Each row comes from the steps of one walk. Every step used is in the known rows, and no mark comes twice. Write the walk behind each row, first mark first.
Known rows
ruku-vuvad-zifig-pesol: [-3.37  3.98 -4.04 -0.35  1.86 -1.31  4.00 -1.55 -0.28  2.38  0.81  2.70
  0.03  0.59 -0.04  0.89  2.77  1.71  1.69  2.60  0.91]
ruku-pesol: [-2.74  4.19 -3.79  0.43 -0.15 -0.94  2.88 -0.35 -0.49  0.65 -0.53  0.71
 -0.12 -0.03 -1.03  0.95 -3.81  1.70  1.10  0.20  1.48]
ruku-vuvad-zifig-pesol-peroz: [-3.49  5.59 -4.06 -0.41  2.54 -1.55  4.65 -1.32 -0.15  3.00  0.91  2.39
  0.38  0.52 -0.95  1.98 -1.22  2.23  1.94  3.23  1.48]
peroz-vuvad: [-2.69  4.51 -3.76 -0.42  0.11 -0.31  1.89  0.17 -0.51  2.50 -0.52  0.82
 -0.57 -0.63 -0.75  1.13 -0.54  0.72  1.47  1.38  0.51]
firen-vuvad-ruku-pesol-zifig: [-5.99  1.92 -4.45  0.76  2.87 -1.04  1.14 -1.82  0.49  1.80 -1.77  1.84
 -0.06  0.51  0.04  1.50  1.47  2.06  1.77  3.72  2.11]
firen-vuvad: [-3.70  4.06 -3.83 -0.05  0.48 -0.57 -1.08 -0.73 -0.26  0.29  0.16  2.23
 -0.78  1.02 -1.14  1.10 -1.34  1.01  2.13 -0.07  2.07]
vuvad-peroz-pesol: [-2.94  4.11 -3.70 -1.07  0.57 -0.23  2.29 -0.17 -0.36  2.11 -1.00  1.98
 -0.35  0.96 -0.74  2.13 -2.57  0.51  3.23 -0.28  1.58]
ruku-pesol-peroz: [-2.90  5.73 -3.83  0.37  0.45 -1.23  3.55 -0.10 -0.36  1.37 -0.48  0.49
  0.23 -0.06 -1.97  2.03 -7.64  2.25  1.34  0.82  2.09]
vuvad-ruku-pesol-zifig: [-4.77  1.73 -4.58  0.26  2.24 -1.00  4.05 -1.58 -0.14  2.72 -1.00  1.85
  0.31 -0.10 -0.03  1.56  2.31  2.39  0.99  4.58  1.71]
ruku-pesol-zifig-vuvad: [-2.82  4.58 -3.89  0.02  1.23 -1.15  5.39 -1.03 -0.32  1.68  0.17  0.93
  0.33  0.23  0.03  1.24  0.02  1.80  3.23  3.10  1.61]
vuvad-zifig-pesol-peroz: [-2.84  5.22 -3.88 -1.15  1.96 -1.10  3.27 -1.51 -0.56  3.60  2.25  1.97
  0.15 -0.38 -1.10  2.39  0.45  2.00  1.59  3.43  1.95]
zifig-vuvad-peroz-pesol-ruku: [-2.71  1.25 -3.99 -1.43  0.89 -0.53  3.72 -0.32  0.04  3.57 -0.14  1.40
  0.34  0.60 -0.80  2.38  0.90  0.59  4.22  1.53  1.84]
zifig-vuvad-ruku-pesol: [-2.37  1.91 -4.85  0.49  0.02 -1.34  4.96 -1.07 -0.15  2.05  0.42  1.17
  0.38  0.11 -0.62  0.48  2.35  2.22  1.85  1.68  1.40]
peroz-pesol: [-3.04  3.98 -3.27 -0.98  0.04 -0.24  1.84  0.26 -0.71  1.60 -0.59  2.29
 -0.46  1.09 -0.75  0.98  1.18  0.86  0.50 -0.50  1.27]
pesol-peroz: [-2.62  5.61 -4.00 -0.56  0.45 -0.84  2.39 -0.29 -0.79  1.92  0.97  1.92
 -0.09  0.38 -2.18  2.37 -4.53  1.88  1.75  1.57  2.28]
zifig-pesol-ruku-vuvad: [-3.56  1.41 -4.36 -0.85  0.98 -1.30  4.00 -0.56 -0.33  3.11  0.49  2.54
  0.65  0.12 -1.05  1.08  0.98  1.85  2.18  2.34  1.28]
zifig-vuvad-ruku: [-1.99  1.73 -5.03 -0.47 -0.01 -0.93  3.85 -1.26 -0.55  2.55  1.87  2.65
  0.05  0.53 -0.82  0.75  5.49  1.86  2.18  2.46  1.53]
zifig-pesol-peroz-renu: [-2.54  5.83 -3.70 -1.34  0.74 -0.94  3.40 -0.93 -0.40  5.24  1.48  1.18
  0.19 -1.00 -1.62  2.29 -2.40  1.25  2.31  0.24  1.17]
vuvad-zifig-pesol-peroz-renu: [-3.33  5.22 -3.44 -1.04  2.32 -1.01  3.11 -1.97 -0.04  5.79  1.71  0.94
  0.10 -1.17 -0.92  2.78  0.75  1.22  1.30  2.14  1.03]
ruku-vuvad-zifig-pesol-peroz-renu: [-3.95  5.60 -3.64 -0.30  2.86 -1.46  4.56 -1.77  0.39  5.15  0.32  1.43
  0.25 -0.29 -0.75  2.42 -0.48  1.46  1.56  2.04  0.53]
firen-vuvad-zifig-pesol-ruku: [-4.89  0.62 -3.81 -0.85  2.61 -0.90 -0.60 -1.99  0.24  3.28  1.24  1.91
 -0.10 -0.29 -0.36  1.84  4.63  1.21  1.69  3.54  2.03]

Which walk is each row?
[-3.31  1.81 -4.94 -0.78  1.83 -0.87  4.63 -1.87 -0.47  3.46  1.53  3.02
  0.25  0.56  0.03  1.45  7.46  2.00  2.99  5.42  1.76]  pesol-zifig-vuvad-ruku
[-3.65  3.17 -4.70  0.55  1.07 -1.35  3.98 -0.74 -0.15  2.55 -0.63  1.19
  0.44 -0.22 -1.83  2.06 -3.38  2.81  0.67  2.31  2.04]  vuvad-ruku-pesol-peroz
[-1.76  4.39 -3.91 -1.18  0.16 -0.47  3.95 -0.25 -0.24  2.35  0.10  1.75
 -0.14  1.12 -0.51  1.81 -0.67  0.48  4.66 -0.25  1.49]  zifig-vuvad-peroz-pesol
[-3.55  3.62 -4.64 -0.30  1.34 -0.69  2.94 -0.27 -0.13  4.41 -0.52  1.24
 -0.01 -0.81 -1.54  2.26 -0.14  1.78  0.96  3.48  1.16]  pesol-peroz-vuvad-ruku
[-2.23  6.39 -3.95 -1.32  0.69 -0.79  3.67  0.22 -0.55  4.49  0.66  0.81
  0.10 -1.37 -1.34  1.82 -2.94  1.36  2.51  1.79  1.01]  zifig-pesol-peroz-vuvad
[-2.86  1.02 -4.20 -1.60  0.46 -0.85  2.62 -0.74 -0.80  3.73  1.85  2.10
  0.42 -0.74 -1.17  1.44  2.38  1.59  1.98  2.48  1.79]  zifig-pesol-ruku
[-3.12  5.55 -3.56 -0.47  0.84 -0.69  2.29 -0.70 -0.23  3.98  0.42  0.88
 -0.14 -0.41 -1.95  2.75 -3.92  1.12  1.36  0.36  1.33]  pesol-peroz-renu
[-4.93  4.63 -3.82 -0.59  2.87 -0.62  4.51 -0.58  0.12  2.36 -2.68  2.81
  0.00  1.85  0.21  2.53 -2.02  0.90  4.16  2.48  1.36]  ruku-vuvad-peroz-pesol-zifig
[-2.42  3.44 -4.90  0.43  0.68 -1.62  5.72 -0.91 -0.05  2.81  0.44  0.92
  0.70  0.01 -1.57  1.66 -1.50  2.75  2.06  2.47  2.03]  zifig-vuvad-ruku-pesol-peroz
[-4.91  0.55 -4.00  0.29  2.66 -1.13  2.57 -1.39  0.23  2.28 -0.54  2.11
  0.13  0.61 -0.65  1.97  2.52  1.67  0.34  4.44  1.35]  pesol-ruku-vuvad-zifig
[-3.65  4.47 -3.91 -0.31  1.13 -0.67  3.71  0.01  0.07  1.55 -2.30  2.40
 -0.17  1.85 -0.66  1.84 -4.06  0.73  3.49 -0.36  1.11]  ruku-vuvad-peroz-pesol
[-5.28  3.29 -4.14  1.13  2.04 -1.22  0.90 -1.49  1.09  3.74 -1.99  0.19
  0.03 -0.37 -1.58  2.37 -3.66  1.71  1.05  0.14  1.48]  firen-vuvad-ruku-pesol-peroz-renu
[-4.06  4.25 -3.70  0.12  1.65 -0.90  3.60 -0.90 -0.40  1.51 -0.96  1.10
  0.07  0.06 -0.23  1.58 -1.95  1.86  1.73  3.09  1.73]  ruku-pesol-zifig
[-4.52  1.28 -4.28  0.05  1.96 -0.93  3.19 -1.24  0.80  4.38 -1.66  0.89
  0.28 -0.17 -1.19  2.98 -3.65  0.58  3.74  1.39  0.87]  pesol-ruku-vuvad-peroz-renu
[-5.15  1.11 -3.67 -0.82  1.85 -0.24 -0.91 -0.45  0.60  2.46 -1.96  1.69
 -0.24  0.99 -1.02  2.84 -2.04  0.25  3.49  0.51  2.31]  firen-vuvad-peroz-pesol-ruku
[-3.64  4.21 -4.27 -0.07  0.98 -0.50 -0.72 -1.18  0.15  0.83 -0.22  1.89
 -0.72  0.88 -1.13  2.32 -5.09  0.65  4.87  0.11  2.35]  firen-vuvad-peroz
[-3.69  0.50 -3.94 -1.36  2.03 -0.91  2.27 -1.72 -0.36  4.24  2.01  1.86
  0.33 -0.91 -0.45  1.88  5.48  1.54  0.99  4.47  1.60]  vuvad-zifig-pesol-ruku
[-3.43  1.55 -4.67  0.58  0.44 -1.11  3.25 -0.99 -0.23  1.92 -0.69  1.43
  0.13 -0.08 -0.90  0.89  0.40  2.25  0.37  1.64  1.44]  vuvad-ruku-pesol
[-1.72  4.36 -4.21 -0.59  0.31 -0.66  3.73 -1.48  0.14  3.96  0.97  0.56
 -0.16 -0.28 -0.79  2.32 -1.67  0.19  5.36 -0.16  0.87]  zifig-vuvad-peroz-renu
[-2.07  5.73 -4.11 -1.42  0.41 -1.06  3.55 -0.45 -0.96  3.12  2.12  2.17
  0.26 -0.24 -1.80  1.93 -2.93  2.07  2.58  1.44  2.11]  zifig-pesol-peroz
[-4.14  4.27 -3.59 -0.56  1.21 -0.20 -0.55 -0.38  0.33  1.22 -1.72  2.05
 -0.71  1.53 -0.68  2.08 -3.43  0.14  3.91 -1.26  1.93]  firen-vuvad-peroz-pesol
[-3.27  4.68 -3.95  0.06  2.15 -0.99  5.64 -1.96  0.61  4.33 -0.83 -0.45
  0.33 -0.70  0.22  2.64 -3.09  0.70  5.63  2.05  1.05]  ruku-pesol-zifig-vuvad-peroz-renu
[-3.09  6.25 -3.63  0.48  0.80 -0.97  3.65  0.52 -0.01  2.70 -1.91 -0.90
  0.07 -1.17 -1.54  1.94 -7.53  1.59  1.29  1.24  1.03]  ruku-pesol-peroz-vuvad
[-2.98  4.55 -4.11 -0.85  2.09 -0.62  4.52 -2.07  0.19  4.90  0.61  0.97
  0.03 -0.25  0.04  3.02  0.16  0.32  6.05  2.81  1.22]  pesol-zifig-vuvad-peroz-renu
[-4.94  2.23 -4.40  0.38  2.54 -0.76  4.16 -0.93  0.25  4.09 -2.42  0.45
  0.14 -1.12  0.41  1.60  2.36  1.74  0.98  4.97  0.66]  peroz-vuvad-ruku-pesol-zifig
[-4.07  1.15 -4.23  0.02  1.04 -1.06  2.94 -0.35 -0.16  1.83 -0.62  2.28
  0.24  0.77 -1.40  1.48 -0.64  1.70  1.38  2.57  1.51]  pesol-ruku-vuvad
